Each row comes from the steps of one walk. Every step used is in the known rows, and no mark comes twice. Write the walk behind each row, first mark first.
Known rows
pitif, kitig, nuga: [  4   4   3  -1   3  -3   1  23  -6  -9   8   4 -13   5   1  14   9   6
   6  10   0   8  -6   3   3  -2   3   0  -2  -6  -8   5  -6  -8  -6   6
   1  -2  10  -5   4  -1  -1  -6   1 -17  -7   2   5  15   4  -4  -3   6
  15  -2]
sepop, kitig, nuga, pitif: [  7 -13   0   6   2   2  10  36  -6  -4 -12  -2   0  11  -2   8  18  -3
   0   1   2   7   6   6  -1   1  -3   3  -1  -9   0   8  -9   0  -2   0
   2   2   4   0   3 -13   4   5   3 -11   5   1   4  -5   1  -7 -10  12
   2  -4]
dekad, gura, repe: [  8  17  -1 -12   2   1  -4  -1  -5  -5   9   7  -2 -26  -4 -10  -9  -1
  -4   5  -3 -10  -5   1  -8   8  -7   0   6  11   4 -12  -6  13   3  -1
   0  16  11 -10   3   6  -6  -2 -13  -1  -5   8   6  -2   3   2   1   4
   3  -8]
dulo, kitig, nuga, gura, gitu, mavub: [  1   8 -15   3  10 -15  -7  23  -1 -15  22   6 -14   1  -1  -6   6  -7
   4   6  -9   3  -2  14  -2  22  -5  -8  13  27  -7  -9  -7 -10   6  16
  -3   2   7 -12  25 -11  10 -12  -5 -14 -21  -1  17  11 -11  -1   5  -3
   6  -7]
gura, repe, kitig, nuga: [  4  11  -3  -1  -9  -4 -11  19  -9   3  11   6  -2   1   3  12   0  -5
  -6  17  -3  10  -5  12 -11   4  -3   3  -5   1  -8  -7  -3 -20   2   8
   1   7   5 -18   2  -9  -6   0  10 -18  -8   3  20   1   3 -11  -8   6
   3  -1]
repe, kitig, pitif, gura, sepop, mavub: [  2 -10  12  -4 -10   9 -12   5  -9  -9   2  21   6  -2  -2   9  13  -5
  -3   8   7   1  -1  -4   7   7   0   5 -16  11  -4 -16 -14  -5   9   0
   7 -10  -5  -4   3  -4  -6  -2  -4  16  -8  -7  18  19 -10   0  11   4
 -11   1]
repe, kitig: [ -3  -1   6   4  -8  -3 -10  -2 -10   3  -1   6   6  10   8   6  -5  -2
   1   3  -2   8   4   4   0   3   1  -1   0  -8  -5 -19  -4 -12  -1   0
   7  -2   0  -8   0  -6  -3   2   6   3  -8  -4  10  15  -4  -4  -3  -1
  -9  -4]
gitu, gura, sepop, kitig: [  5   0   8  14  -3   2  -6 -12  -7   4   6   0  -1   7 -17   7  12   1
 -10  -1   3   5   6  -4  11  17 -11   8  -3  -5 -21 -16 -19  -7  11   7
   3  -2   1 -11  -1 -10  -6  10   5  16   8   1   1  -5 -14  -9  -6  -9
  -3 -12]
kitig, nuga, pitif: [  0  -7   1   1  -1   2   4  42  -2  -3  -7  -1  -4   8   2   6  11  -5
   4   5   2   1   4   4  -1  -8   0   5   3  -2   1  15   1   2  -2  -1
   1   0   4   2   1  -3   5   5   0 -20   1   1   2   1   8  -2  -8  11
  -2   7]
dulo, kitig, nuga, pitif, gura: [ 13  -2   6  -1   6   2   6  39   1 -21  -4  -2  -7  10   3   8   9  -9
   6   9  -6  -7  10   3   1  -7  -3   1  17 -10  -5   1 -13   4  -8  14
   1   6  13   7  -1  -4  -1   0   0 -22  -4   1   2  21   0   2   4  10
   3  -1]
kitig, nuga, pitif, gura, sepop: [  2   7   8  -3  -9  -5   2  28   0 -14  -2   7 -11  11  -1   8  18  -6
   3  11   1  -9   7   6   7  -3   2   6  -4   8 -14   2 -11   4  -1   8
   5   1   2   3  -8  -2   0   3  10 -12  -6   5   1  21  -4   1   2   2
   0   5]
sepop, kitig, nuga, pitif, gura, gitu, mavub: [ 11   6  -6  -1   3  -9  -5  24  -4 -26   2  22 -14  11  -1   1  18  -8
  -1   8 -11   0  -4  20   2  18  -7  -7   2  19  -3  -5 -22   1   9   8
   1   4   6   1  16 -18  13 -11  -4  -9  -7   5   6  23 -12   0   7  -2
  -3  -5]
pitif, gura: [  9   1   7  -6  -6  -1   1   3  -2 -14  -3   6  -3   2   1   1   4   1
   0   9  -5  -2  -2   1   5  -1  -3  -4   0  -8  -3   0  -9   6  -4   2
   2   2  -1   8  -1  -1  -3  -6   4  -4  -4   3  -7  20  -1   5  13  -2
  -4   1]
pitif, kitig, nuga, gura, sepop, mavub: [  3 -11   8  -4  -2  -4  -4  22  -3 -10  13   6   0  -6 -11   4  22   2
   1   3   8   9  -2  -9  10  10   7   3  -8  17  -5  -7  -9  -1  -1  12
   1  -2  -1 -12  12  -2  -2  -6  -4   1 -17 -11  12  23  -3  -3   5  10
   8   1]
sepop, gura, repe, kitig, nuga, pitif: [  5   0   3  -2  -1   3   0  35  -9  -4  -3   1  -4   8   1   8   9 -18
   2  20   6   1  -4   7  -8  -1  -6   8   8 -10 -15  -6  -7  -2   2   4
  -1   9  11  -8   7 -15   1   8  10 -20  -7   2  13   3   0  -8  -8   5
  -7  -5]
kitig, pitif, gura, gitu, mavub, tonum: [ -6   8 -12  -5 -10   2 -11   7  -2 -22  -9  24 -15  -1   0   6   1  -5
   9   2  -5  -8  -3   9 -16  19  -9 -16   4  15   2  -3 -11  11  14   3
   1   5   3   2   5  -7   6 -19   3  -7   3   7  10   6 -15   9  14 -11
   1   5]
dulo, kitig, nuga, gura, sepop, mavub, tonum: [ -1 -22   1   0   1  -4 -10  22   1 -16   9   1   1  -3 -11   6  20  -4
   7 -11   8   4  15  -7  -4  18  -2  -8   2   2  -3 -14   1   6   4  20
  -1   2   1 -15   1  -2  -3  -5  11  -3  -7  -4  18  -4 -10  -1   4   8
   5   7]
kitig, pitif: [ -5  -5  -2   1  -3  20   5   6  -5   0  -5   9   6  -4   0   4  -1  -6
   3   6   5  -4  -5  -5  -6  -4   0   0  -2   2   0  18  -4   2   9 -10
   0   0   3   1   5   2  -4   1  -3   0   5   1   6 -17  -1   4  -3   2
  -3   4]
dekad, gura, sepop: [ -2  17   9  -3  -4  -1  -1 -10  -4   0  11  11  -2  -8  -7  -7   5  -6
  -5   4   0  -9   5  -1   7   7   6   3   0   8  -3 -16  -4   0   5   0
   1  -2   6 -10  -2  11  -2   4  -5   5  -8   4   1   8  -5  -4   7  -4
  -7   2]
kitig, nuga, pitif, gura, repe: [ 12   9  -3  -6  -5  -2  -1  33  -2 -12  -7   8 -11  -4   2  10   6  -8
   3  14   1  -8  -5   6  -9  -4  -9   2   5  12  -7   5 -11  14  -4   7
   3  17   8   6  -1  -7  -2  -3   1 -23  -6  10   4  13   6  -2   0   6
  10   0]
pitif, gura, gitu: [ 12  22  -2  -3  -5  -4  -4  -1   3 -16  12  13  -6   3   5   2  -3   5
  -3  13  -9  -7  -5  11  -1  10  -9  -5   7   8  -8 -13  -8  17  -1   6
  -1   2   0  -2   6 -11   8  -5  -3  -5  -3   5  -5  21  -2   7  11  -9
   1   2]
gura, tonum: [ -2  12   2   7  -4  -4  -4   1   0  -6   7   4   5  -2  -1   8 -17   8
   1   8  -1   5   2  -1  -2   0  -4  -4   0  10   1   3   0  17   3   6
   1   1   0  -2  12   0  -4   0 -10  -8 -11   7   3   6   6 -10   2   2
  13  -5]
repe, kitig, nuga, pitif, gura: [  9  -4  11  -3 -13  -4  -2  37  -6 -12 -11   6  -3  17   7  14   6  -4
   3  17  -4  -1   7   9   3  -9   0  -4   4 -15  -7  -3 -10  -1  -8   3
   8  -1   1   2   1  -6   0   1   7 -21  -6  -3   2  29   4  -3   4  10
  -9   0]
dulo, kitig: [  8   2  -1   3  15   2   2   1  -2  -7   6 -11   1   1   0   1  -1   0
   6  -5  -4   2   7  -1  -4   4   0   5  16  -1  -6 -16  -2  -1   0  13
  -2   3  11  -2   0  -3  -5  -1  -7  -3  -4   0   7   0  -6  -2  -1   3
   7 -10]
kitig, pitif, gura: [  6  -2   1   0  -9  19   3   7  -6 -14  -4  15   2   1   5   7   2  -6
   0  15  -1  -8  -3   2  -3  -9  -1  -3  -2  -9  -3  10 -13   7   4  -2
   5   3   6  11   2   1  -6  -5  -1  -4  -2   3   2   8  -1  11   9   0
  -2   7]
dekad, gura: [  1   3   6 -11  -1   1   2  -2  -2   1   7   5   0  -9  -2  -7  -3   4
  -6   6  -2  -6   3   1   3  -1   3  -2   6 -10   7  -8  -5   1   2  -4
   0   1   4  -4   6  11   1  -2 -13   4  -5   1  -3   4   5   2   9   3
  -8  -2]

Write each row's walk
[ -2  11  -3   1 -10  18  -6   7 -14   3   1  13  13  -4   1   5  -5  -8
   3  10   5   1 -11   2 -14   3  -9   8  -3  11  -6  -4  -8   0   6  -3
   9   8   6  -8   3  -4 -11   0  -2   1  -6   1  20  -7  -2  -2 -10   7
   0  -2]
gura, repe, kitig, pitif
[ 10  13   4  -3 -12  -9 -10  20 -10  -6   6  10  -8   6   3  10   1  -4
  -4  20  -2   6  -3  15  -8   1 -11   1  -5  -2 -11  -6  -9 -14  -3  11
   6  10   5 -11   2 -11 -14  -5  12 -16 -15   4  14  16   3  -6   2   5
   0  -2]
pitif, gura, repe, kitig, nuga
[  7  -2  -2  11   0  -6   0  10  -8  -4  13   5   0  12 -11   9  22   1
  -7  10   3   5   9  11   2  11  -2  -2 -15  -2 -14   0 -14 -14   3   7
   0   4   3 -14  -4  -8  -7   0  12   1  -2   3   7  -4  -7 -15  -5   2
   2  -5]
gura, sepop, kitig, nuga
[  1  -4   5   4  -9  -8  -7  18 -12   5   5   5  -5  15   5  10   3  -2
  -2  14  -1   9   2  13   0   1   1  -2  -5 -12  -6   0  -1 -22  -2   7
   0  -4   3 -16   2  -6  -2   1  14 -12  -5   1  13   5   4 -11   1   4
  -8   0]
repe, kitig, nuga
[  5  11 -10  -4  -2  -2  -2  36  -9 -13  11   1  -3 -11  -5   1   5  -3
   5  10   3   7 -10  -7 -10   5  -5   1   2  15 -11  -3 -12   8  -4  13
   1  18   7  -6  13  -5 -10  -9  -2 -19 -17   4  13  14   5  -1  -5   8
  21  -7]
pitif, kitig, nuga, gura, repe
[  3  -2   6   0 -14  14  -3  10 -13 -10  -3  17   5   9   9  11   1  -6
  -2  16  -3  -1  -2   5  -4  -4  -3  -4  -4 -13  -6  -7 -14  -3   1  -6
  11   1   2   2   4  -6  -8  -5   4  -1  -6  -1   9  18  -4   6   7  -1
 -12   5]
repe, kitig, pitif, gura
[  1 -10   3   1 -12  -4  -3  34 -12  -3  11  -2   7  11   5  -4   6  -6
  -4  18   4   9   0   1   2  -1  -1  -8   4  -9  -8  -4  -2 -12  -3   4
   5  -2  -5 -13  12  -9  -3  -2  15 -12 -20 -11  14  14   3  -5   3   5
  -9   1]
repe, kitig, nuga, gura
[ -1  11  -5   1 -13  -9  -8  27  -4  -5  21   5   0  12   3  -3   1  -3
  -3  17  -6   4  -7  11  -3  14  -7  -8   5   5 -12 -10   0  -3  -3   6
   1  -2  -4 -23  22 -16   7   0   8 -13 -19  -2  10  13   0  -4   1  -5
  -5   2]
repe, kitig, nuga, gura, gitu
[ -1   4   6  -5   8   0   4  23  -3 -13 -12  -4  -1   3  -5  10  10   0
  16  -7   3   3  -3 -13   2  -3   6  12   9   3  -1 -11  -7  13  -7   1
   7   1   8   7   3  -1   4   1 -12  -8  -4  -1  -2  28   1   2 -11   7
  12  -7]
nuga, pitif, kitig
[  2   8   0  -2  -3  -2  -5  38  -8   0 -10   0  -1   4   3  11   5  -9
   5  12   4   2  -1   7  -8  -3  -3   6   3   9  -5  -5   1  -3  -3   2
   7  10   8  -7   5  -9  -3   7   6 -20 -10   0  14   8   3  -7 -13   9
   1  -2]
gura, repe, kitig, nuga, pitif
[  0  -1  -5  15  -2  21   5  -3 -14  -3   2  10  14  -1  -9   5  14  -8
  -2   1   4   2   4   0   0  10  -2   4 -17   7  -9  -1 -18  -2  13  -5
   7   5   3  -8  -1  -5  -8   0  -3  15   1   0   8 -11 -15  -4 -10  -1
  -2  -4]
gura, sepop, kitig, pitif
[ 11  13   0  -6  -4  -3  -1  31   2 -14   1  14  -9   8   2   7   6  -1
   2  16  -8  -8  -4  15  -1   5  -5  -4   8   4  -6  -1  -8  16  -3   5
  -2   0   4   0  10 -10  11   1  -2 -19  -3   9  -3  22   0   3   8  -1
  -2   2]
kitig, nuga, pitif, gura, gitu
[ 12  15   3  -3 -13  -4 -13   5 -11 -11   0  14   1  -2   5   7  -3  -6
  -2  14  -3   3  -4   7  -9   6 -14   0   3   4 -11 -25 -14  -2  -1   8
   8  10   4  -4   0 -10 -12  -1   5  -4 -11   4   8  24  -1  -3   2  -5
   0  -8]
pitif, gura, repe, kitig
[ -2 -14  10  -6  -9  -5 -11  28   1 -18 -11  12  -5   1  -6  17  24  -3
   7  -3   6   1  14  -1   0   7   1  -7  -9  -1   5  -4  -4  14   5  11
  -4  -1  -2  -1  -5  -3   1  -1  12  -7   6   1   9  12  -8  -1   6   8
   1  14]
kitig, nuga, pitif, gura, sepop, mavub, tonum
[  6   8  -2  10   2  15   0  10  -5 -23   9  13   5   1   3  14 -19   4
  -2  13  -2  -1   3   1  -6  -5  -7  -7  12   5  -5   3 -16  19   5  11
   6  10  12   4   9  -3 -15  -5 -16 -10 -16   9   8  16   1  -2  12   3
  10  -7]
dulo, kitig, pitif, gura, tonum
[  7   5 -10  -4  -4  -2  -1  29  -6  -4  14   1  -1 -14  -4  -3   0  -7
  -1  15   3   3  -6   2 -12   5  -8  -3  -3  17  -9   5  -7   4   1  10
  -1  16   1 -11   9  -6  -7  -5   5 -17 -16   3  13  -5   4  -4  -3   5
  13   0]
kitig, nuga, gura, repe
[  9  -6   5  -2  -6  -2   6  39   4 -15  -8   6 -10   8   5   8  12  -5
   3  15   0  -8   3   8   2 -10   0  -1   9  -9  -1  12  -9   8  -7   6
   2   1   2   8   2  -5   1   1   5 -19  -2   4  -2  21   6   6   7   8
  -3   4]
kitig, nuga, pitif, gura
[ 15   4  -9   1  -3  22   0   6  -9 -17   2  18   7 -11  -2   7   8  -9
  -2   6   0  -2  -7   1 -12   3 -16   1  -6   8  -8  -3 -25  15   5   3
   6  22   5   3   1 -10 -14 -11  -6   2   0   8  10   0  -4   4   2   2
   7  -8]
sepop, kitig, pitif, gura, repe
[ -2 -19  12  -7 -14  -7 -15  27  -4 -14 -16  18  -3  11  -2  20  20  -7
   7   5   3   5  13   2   1  11  -2  -4  -9  -8   3 -17  -5   0   2   8
   1  -3  -3  -8  -5 -10  -1   1  15  -5  -1  -3  17  21 -13  -5   8   9
  -7  12]
repe, kitig, nuga, pitif, gura, sepop, mavub, tonum
[ -4  11   2   3 -11  24 -12   4 -13   8   4  13   0  -6  -1  10 -12  -6
  -5  10   6   1  -8  -3  -9   4 -14  13   5   1 -13  -4 -11  -7  12  -1
   6   8   5 -10   9  -9 -10   5  -2   3   3   1  19 -12  -6  -1  -9   1
   1  -5]
gitu, gura, repe, kitig, pitif
[ -7  -6  12   2  -1   1 -11  -9   2   7  11   4  -4  -6 -14   5   9   4
 -10  -3   5   3   5 -10  12  19  -3  17  -5  12  -8 -11  -3  -9  10   6
  -7 -12  -1  -9   7   0   1   4  -6  18   5  -5   8  -3 -10  -3   9   6
  -4  -2]
gitu, gura, sepop, mavub
[ -3   7 -12  -4  -3 -13 -14  24   2 -23   3  15 -19   2  -5   2   9  -4
  17   0  -3   7  -4   5  -7  23  -3 -20   5  14  -4  -8  -4   4   8  14
   2   1   0 -10  13 -10   8 -22   7 -21 -12   3  13  19 -12   3   2  -5
  16   2]
pitif, kitig, nuga, gura, gitu, mavub, tonum
[ 13   0   6   9   0  -1   1   9  -9 -19  -5   7   3  12  -7  10  23  -7
  -2   0   0   0   8   3   9   7  -3   3  -8   0 -11 -21 -21  11   0   5
   8   5   2   4  -6 -11  -6   2  -1   5  -1   1  -2  22 -12  -3  -4  -2
  -1 -10]
nuga, pitif, gura, sepop, kitig
[  3  15 -10  -3  -5   2  -6   4  -5 -21   7  29 -13  -1   6   0   4 -10
   1  10  -7  -6 -14  14  -1  13  -6  -4   4  29  -2   2 -13   4  13   3
   2   0   5   2  18  -7  11 -16 -10  -5  -6   6  11  14  -9  10  15  -9
  -2  -1]
kitig, pitif, gura, gitu, mavub
[  9   4   3  -2  -7  -5  -9  18 -13  -4  12   5  -3   5   0  10   7 -13
  -6  23   6   7  -9   9  -9   3  -8   6   0 -14 -19  -6  -6 -14   1   9
  -2   4   8 -18   5 -15  -9   0  15 -17  -9   4  15  -7  -3 -11  -1  -1
  -1  -5]
sepop, gura, repe, kitig, nuga
